Every row comes from one small tree of marks. The marks that hang from a mark follow it in brackets, in alphabetical order. Every link used is in the known rows. Which tree was each row made from?
Known rows:
vusi{keveg torafo}: [ 1.14  0.30 -0.45 -0.36 -1.00  0.66  0.56 -0.24  0.19 -0.73  0.56 -0.01
 -0.53 -0.18  0.17  0.43 -0.66  0.92 -0.76  0.90 -0.04  0.38  0.48 -0.70
  0.49 -0.78]
fave{dena{girog mobu torafo{vusi}} zizum{mogevu}}: [ 1.42  1.25 -1.47 -0.43 -0.38 -0.21 -0.42 -1.39 -0.38  0.50  0.51  0.67
  2.00  0.60 -0.55 -0.05  1.42 -2.00 -0.52 -1.57  0.43 -0.73 -2.12  0.62
  0.54 -4.80]
keveg{vusi{torafo}}: [ 0.87  0.12 -0.81 -0.86 -1.76  0.20 -0.29 -0.41 -0.77 -0.19  0.10  0.27
 -0.18 -0.15  0.18  0.18  0.02 -0.16 -0.39  0.07  0.42 -0.39  0.50 -1.53
  0.23 -0.36]
mogevu{dena}: [-0.27 -0.54  0.13  0.37  0.20  0.23  0.44 -0.34  0.26  0.52  0.33 -0.26
  0.52 -0.47 -0.22  0.12 -0.55  0.22  0.10 -0.27 -0.01  0.17 -0.54 -0.49
  0.48 -0.53]
girog{dena{fave{zizum} mobu torafo{vusi}}}: [ 0.54  1.75 -1.08 -0.14 -1.76 -0.42 -0.47 -1.17  0.31  0.66  0.08  0.35
  0.60  0.69 -1.02  0.22  1.04 -1.64 -0.02 -0.56 -0.85 -0.60 -1.25  0.31
 -0.76 -0.61]
dena{girog mobu torafo{vusi}}: [ 1.61  1.06 -0.52 -1.30 -0.82 -0.02 -1.40 -0.65 -1.11  0.66  1.07  0.62
  0.89  0.78  0.47  0.11  0.53 -0.82 -0.52 -0.07  0.97 -1.41 -0.73 -0.15
  0.17 -0.54]
luro{mobu{dena{fave{zizum} girog}}}: [ 0.33  1.29  0.56  0.79 -0.27 -0.34 -0.44 -0.70  0.43  1.06  1.09  0.10
  1.83 -0.20 -0.57  1.24  1.22 -0.53  0.20 -1.36 -0.92 -1.15 -0.40 -0.43
 -0.57  0.27]
dena{fave{zizum{mogevu}} girog mobu torafo{vusi}}: [ 1.66  1.54 -1.08 -0.52 -0.85 -0.14 -0.76 -1.32  0.02  0.87  0.69  0.96
  1.83  0.79 -0.03  1.11  1.46 -1.77 -0.14 -1.61 -0.09 -0.91 -1.39  0.04
  0.10 -4.22]
mobu{dena{girog}}: [ 0.69  0.84 -0.02  0.47  0.47 -0.11 -0.14  0.08 -0.93  0.60  0.70 -0.05
  1.31 -0.44 -0.10  0.06  0.23  0.23 -0.46 -0.74  0.58 -1.33  0.03 -0.57
 -0.60  1.02]
mogevu{dena{girog mobu torafo}}: [ 0.89  0.49  0.09 -0.80  0.21  0.49 -0.34 -1.01 -0.40  1.36  1.31  0.19
  1.42  0.71  0.37  0.46 -0.57 -0.38 -0.53 -0.60  1.20 -0.62 -1.61 -0.41
  0.57 -2.19]
gatip{vusi{keveg}}: [ 0.37 -0.13 -0.66  0.24 -1.03 -0.29  0.11  0.36  0.29 -0.16  0.94  0.10
  0.16 -0.15 -0.03  0.38  0.31  1.04  0.08  0.67 -0.54  0.68  0.42 -1.76
 -0.18  2.71]
luro{mobu{dena{torafo}}}: [ 0.96  0.91  0.67 -0.50  0.01  0.31 -0.27 -0.17 -1.59  0.62 -0.23 -0.22
  0.23  0.02  0.04  1.11  0.21 -0.21 -0.52 -0.33  0.29 -1.80  0.33  0.81
  0.19 -0.96]
mogevu{dena{fave{zizum} mobu torafo}}: [-0.39  0.62 -0.22 -0.02 -0.40  0.21  0.27 -1.30  1.51  1.23  0.30  0.12
  1.20  0.80 -0.44  0.80  0.02 -1.33  0.22 -1.14 -0.78  0.24 -1.63  1.02
  0.13 -3.13]
mogevu{dena{fave{zizum} girog mobu torafo}}: [ 0.31  0.94 -0.06 -0.04 -0.26  0.19 -0.15 -1.33  1.31  1.72  1.15  0.37
  1.77  0.89 -0.04  0.96  0.21 -1.11 -0.05 -1.39 -0.26 -0.26 -1.96  0.16
 -0.05 -2.78]
mobu{dena}: [ 0.08  0.57 -0.16  0.45  0.29 -0.12  0.29  0.09 -0.67  0.04 -0.17 -0.30
  0.60 -0.48 -0.43 -0.02 -0.07  0.00 -0.37 -0.38  0.06 -0.87  0.35  0.23
 -0.36  0.59]
fitul{dena{fave mobu torafo} luro}: [-1.35  1.42 -1.06 -0.13 -0.44 -0.01  0.11 -0.18 -0.47  0.79  0.97 -0.12
  0.97  0.70 -0.65  0.74 -0.67 -0.79 -0.42 -1.31 -0.89 -0.46  0.37  1.27
  0.59 -1.22]
zizum{mogevu{dena{girog torafo}}}: [ 1.73  0.07  0.07 -0.14  0.68  0.72  0.33 -0.53 -1.13  1.30  0.42  0.23
  1.20 -0.20  0.45  0.81 -0.19 -0.03 -0.59 -1.50  1.27 -1.06 -1.19 -0.54
  0.71 -4.55]
mobu{dena{fave girog}}: [ 0.56  1.37  0.33  0.92 -0.15 -0.20 -0.35  0.06 -0.64  0.82  1.53  0.15
  1.40 -0.40 -0.41  0.74  0.33  0.28 -0.18 -1.38 -0.17 -1.30  0.28 -0.33
 -0.96  1.78]
fave{dena{girog mobu torafo{vusi{keveg}}} zizum}: [ 1.29  1.14 -1.32 -0.13 -1.05 -0.21 -0.52 -0.95  0.51  0.22  1.28  0.56
  1.28  0.77 -0.62 -0.42  1.04 -0.89 -0.66 -0.25 -0.36 -0.22 -1.78  0.09
  0.01 -1.31]
dena{fave girog torafo{vusi}}: [ 1.60  1.29  0.14 -0.16 -1.31 -0.11 -1.22  0.16 -0.90  1.02  1.11  0.78
  0.40  0.15  0.34  0.67  0.95 -0.26 -0.23 -0.96 -0.14 -1.83  0.24  0.30
 -0.61  1.17]
luro{mobu{dena{fave{zizum} girog torafo}}}: [ 0.92  1.71  0.63  0.22 -0.29 -0.01 -0.54 -0.47 -0.23  1.53  0.46  0.21
  1.44  0.17 -0.14  1.57  1.15 -0.75 -0.21 -1.42 -0.57 -1.88 -0.35  0.50
 -0.72 -1.08]
dena{girog torafo}: [ 1.19  0.66  0.17 -0.48  0.17  0.31 -0.49  0.15 -0.96  0.97  0.21  0.38
  0.29  0.42  0.77  0.25  0.17  0.01 -0.56 -0.52  0.88 -1.29 -0.36  0.15
 -0.31 -0.66]
fitul{luro{mobu{dena{fave{zizum}}}}}: [-1.24  0.94 -0.11  0.87 -0.36 -0.67  0.09 -0.35  1.16  0.45  0.44 -0.40
  1.50 -0.30 -0.93  0.85  0.55 -0.64  0.18 -1.19 -1.75 -0.72  0.43  0.41
  0.50 -0.91]
luro{mobu{dena{fave girog torafo}}}: [ 1.55  1.70  1.14 -0.05 -0.46  0.22 -0.93 -0.15 -1.53  1.39  1.43  0.21
  0.95  0.07  0.06  1.68  0.54  0.03 -0.42 -1.32  0.03 -2.28  0.20  0.24
 -0.48  0.47]

Write each row's tree:
[ 0.22  0.85 -0.25 -0.56 -0.28  0.12 -0.24 -0.81 -0.61  0.20  0.68  0.13
  0.42  0.99 -0.52 -0.18 -0.21 -0.92 -0.53 -0.61  0.33 -0.11 -1.12  1.73
  0.36 -2.01] => fave{dena{mobu torafo}}
[ 2.10  1.74 -0.43  0.60 -1.32  0.00 -0.58  0.32 -1.13  0.65  1.55  0.48
  0.56 -0.36 -0.17  0.77  0.64  0.70 -0.79 -0.72 -0.48 -2.15  0.58 -0.45
 -0.90  2.05] => mobu{dena{fave girog torafo{vusi{keveg}}}}
[ 0.72  1.35 -0.80  0.71  0.20  0.04  0.81 -0.41 -0.10  0.78 -1.13  0.15
  1.08 -0.03 -0.50  1.15  0.92 -1.13 -0.31 -2.08 -0.67 -1.02 -0.21  1.27
 -0.51 -4.30] => mobu{dena{fave{zizum{mogevu}} torafo}}
[-0.70  1.36 -0.65  0.52 -0.06 -0.03 -0.03  0.63 -0.96  1.38  0.99  0.02
  1.02 -0.03 -0.20  0.61 -0.19  0.08 -0.58 -1.83 -0.61 -1.45  0.76  0.78
  0.03  0.20] => fitul{dena{fave girog torafo} luro}
[ 0.73  1.05 -0.48 -0.16 -1.04 -0.09 -0.68 -1.29  0.86  1.50  1.17  0.58
  1.86  0.47 -0.22  0.74  0.82 -1.41  0.10 -1.21 -0.50 -0.81 -1.73  0.02
  0.08 -1.65] => mogevu{dena{fave{zizum} girog mobu torafo{vusi}}}
[ 0.64  1.00 -0.75 -0.68 -1.13 -0.18 -0.79 -0.72 -0.97  0.03  0.72  0.32
  0.40  0.64 -0.59 -0.41  0.39 -1.30 -0.43 -0.29  0.11 -0.71 -0.91  1.38
  0.54 -0.76] => fave{dena{mobu torafo{vusi}}}
[ 1.05  0.13 -0.40 -0.74  0.35  0.67  0.48 -1.30 -0.69  0.72  0.39  0.05
  1.05  0.51  0.04  1.02 -0.59 -0.78 -0.46 -0.91  0.92 -0.12 -1.58  0.17
  1.34 -5.84] => zizum{mogevu{dena{mobu torafo}}}
[ 0.44  0.41 -0.80  0.81  0.71 -0.16  0.51 -0.72  0.46  0.40  0.30  0.27
  1.80 -0.19 -0.74 -0.21  1.02 -0.87 -0.18 -1.78 -0.02  0.14 -1.70 -0.11
  0.14 -4.06] => fave{dena{girog} zizum{mogevu}}
[ 1.05  1.59 -1.38  0.24 -2.05 -0.23 -0.14 -1.09  0.71  0.32  0.72  0.35
  0.20  0.69 -1.05  0.31  0.84 -0.67 -0.26  0.09 -1.20 -0.06 -1.12 -0.61
 -0.78 -0.25] => girog{dena{fave{zizum} mobu torafo{vusi{keveg}}}}
[ 0.61  1.62 -0.22  0.66  0.00 -0.14  0.00 -0.07  0.07  1.44 -0.16  0.28
  1.41  0.14 -0.10  0.70  0.97 -0.73 -0.37 -1.84 -0.47 -1.64 -0.29  1.02
 -1.29 -0.69] => mobu{dena{fave{zizum} girog torafo}}
[ 0.81  1.00  0.51 -0.32 -0.39  0.44 -0.61 -1.00 -0.09  1.57  2.15  0.37
  1.39  0.80  0.05  1.07 -0.47 -0.37 -0.26 -1.27  0.40 -0.67 -1.41 -0.06
  0.23 -1.51] => mogevu{dena{fave girog mobu torafo}}
[ 1.03  1.48  0.27 -0.63 -0.63  0.21 -1.01 -0.66 -0.49  1.13  1.81  0.63
  0.90  1.20  0.36  0.92  0.09 -0.62 -0.32 -0.96  0.42 -0.84 -0.79  0.29
 -0.29 -0.89] => dena{fave girog mobu torafo}
[ 0.59  1.35 -0.83  0.51 -1.59 -0.38 -0.14 -0.35  0.20  0.82 -0.68  0.26
  0.04 -0.02 -0.90 -0.01  1.25 -0.97  0.01 -0.74 -1.09 -1.06 -0.60  0.44
 -1.15  0.29] => girog{dena{fave{zizum} torafo{vusi}}}
[ 0.28  1.10  0.98  0.47 -0.65 -0.06 -0.47 -0.33 -0.68  0.40  1.29 -0.15
  0.69 -0.37 -0.71  1.46  0.40 -0.05  0.22 -0.81 -0.83 -1.10  0.55 -0.07
 -0.06  1.05] => luro{mobu{dena{fave}}}
[ 1.23  1.72 -1.52 -0.12 -1.43 -0.21 -0.10 -1.53 -0.21  0.59 -0.03  0.46
  1.01  0.56 -1.02  0.74  1.22 -1.78 -0.10 -1.21 -0.46 -0.46 -1.50 -0.07
 -0.23 -3.90] => girog{dena{fave{zizum{mogevu}} mobu torafo{vusi}}}
[ 0.01  1.33 -0.25  1.19  0.15 -0.46  0.09 -0.22  0.76  1.08  0.53  0.16
  1.74 -0.20 -0.57  0.33  0.98 -0.46 -0.01 -1.53 -0.73 -0.88 -0.30  0.01
 -1.23  0.44] => mobu{dena{fave{zizum} girog}}
[ 1.13  1.76 -0.56 -0.36 -2.00 -0.13 -0.87 -0.92 -0.99  0.62  1.19  0.38
  0.26  0.61 -0.85  0.40  0.31 -0.79 -0.25 -0.42 -0.15 -1.06 -0.62  0.02
 -0.47  0.46] => girog{dena{fave mobu torafo{vusi}}}
[ 1.35  1.85  0.16  0.10 -1.07 -0.34 -1.09 -0.49 -0.43  1.31  0.50  0.42
  1.43 -0.19 -0.23  1.27  1.84 -1.04 -0.08 -1.29 -0.79 -2.50 -0.06  0.29
 -0.59  0.34] => luro{mobu{dena{fave{zizum} girog torafo{vusi}}}}
[-0.29  0.58 -0.10  0.54 -0.17 -0.07 -0.08 -1.45  1.78  1.29  1.79  0.25
  2.22  0.46 -0.55  0.71  0.21 -0.90  0.40 -1.31 -0.58  0.58 -1.99 -0.74
  0.03 -1.49] => mogevu{dena{fave{zizum} girog mobu}}
[ 0.94  0.56  0.00  0.29 -0.01  0.33 -0.10 -1.51 -0.08  0.99  2.75  0.37
  2.26  0.19 -0.35  1.35 -0.23 -0.38  0.09 -1.75  0.47  0.26 -1.67 -1.52
  0.93 -3.58] => zizum{mogevu{dena{fave girog mobu}}}
[ 1.13  1.24 -1.18  0.81 -1.85 -0.19  0.17 -0.32  0.63  0.40 -0.09  0.29
 -0.31 -0.07 -1.02  0.17  0.97 -0.06 -0.25 -0.14 -1.56 -0.51 -0.46 -0.37
 -1.16  0.62] => girog{dena{fave{zizum} torafo{vusi{keveg}}}}
[-0.51  1.05 -0.46  0.82  0.05 -0.45  0.49 -0.67  0.73  0.34  0.34 -0.29
  1.94 -0.50 -0.93  1.27  0.77 -0.79  0.07 -1.92 -1.38 -0.71  0.13  0.16
  1.03 -3.94] => fitul{luro{mobu{dena{fave{zizum{mogevu}}}}}}
[ 0.90  1.65 -0.65 -0.53 -1.19 -0.33 -1.22 -0.97  0.61  1.04  0.86  0.84
  1.32  0.97  0.08  0.53  1.35 -1.53 -0.02 -0.89 -0.45 -1.06 -1.12  0.29
 -0.53 -1.03] => dena{fave{zizum} girog mobu torafo{vusi}}
[ 1.15  0.98 -0.05 -1.15 -0.06  0.25 -0.84 -0.66 -0.80  0.86  1.03  0.46
  0.90  1.17  0.68  0.31 -0.06 -0.63 -0.63 -0.28  1.18 -0.80 -1.09  0.15
  0.08 -1.69] => dena{girog mobu torafo}
[ 1.28  1.66 -0.62  0.65  0.42  0.05  0.39 -0.42 -0.40  1.35 -0.28  0.40
  1.81 -0.06 -0.19  1.16  1.15 -0.88 -0.52 -2.36 -0.05 -1.53 -0.63  0.48
 -0.72 -4.01] => mobu{dena{fave{zizum{mogevu}} girog torafo}}
[ 0.18  1.00 -0.65 -0.52 -0.61 -0.15 -0.86  0.16 -1.68  1.00  0.84 -0.02
  1.09 -0.40  0.02  0.60  0.46 -0.23 -0.54 -0.70 -0.10 -2.36  0.77 -0.19
  1.14  0.38] => fitul{dena{girog torafo{vusi}} luro{mobu}}
[ 0.82  1.46  0.97 -0.03 -0.64  0.20 -0.51 -0.17 -1.15  0.88  0.70 -0.02
  0.21  0.04 -0.34  1.65  0.38 -0.22 -0.21 -0.99 -0.51 -1.77  0.60  0.96
 -0.17 -0.12] => luro{mobu{dena{fave torafo}}}
[-0.40  0.38  0.28  0.22 -0.57  0.15 -0.06 -1.12  0.78  0.62  1.97 -0.01
  1.14  0.34 -0.69  0.83 -0.56 -0.32  0.36 -0.78 -0.45  0.56 -1.07 -0.32
  0.52 -0.75] => mogevu{dena{fave mobu}}
[ 1.13  0.89 -1.04  0.08 -0.94 -0.14 -0.02 -0.53  0.22  0.50 -0.89  0.63
  0.43  0.05 -0.21  0.95  1.57 -1.46  0.10 -1.48 -0.93 -0.93 -0.34  0.72
 -0.10 -3.88] => dena{fave{zizum{mogevu}} torafo{vusi}}
[ 1.91  1.11 -0.87 -0.44 -1.20  0.08 -0.89 -0.70 -0.86  0.10  2.24  0.59
  0.82  0.63 -0.45 -0.26  0.36 -0.13 -0.84 -0.03  0.26 -0.62 -1.22 -0.09
  0.29 -0.06] => fave{dena{girog mobu torafo{vusi{keveg}}}}
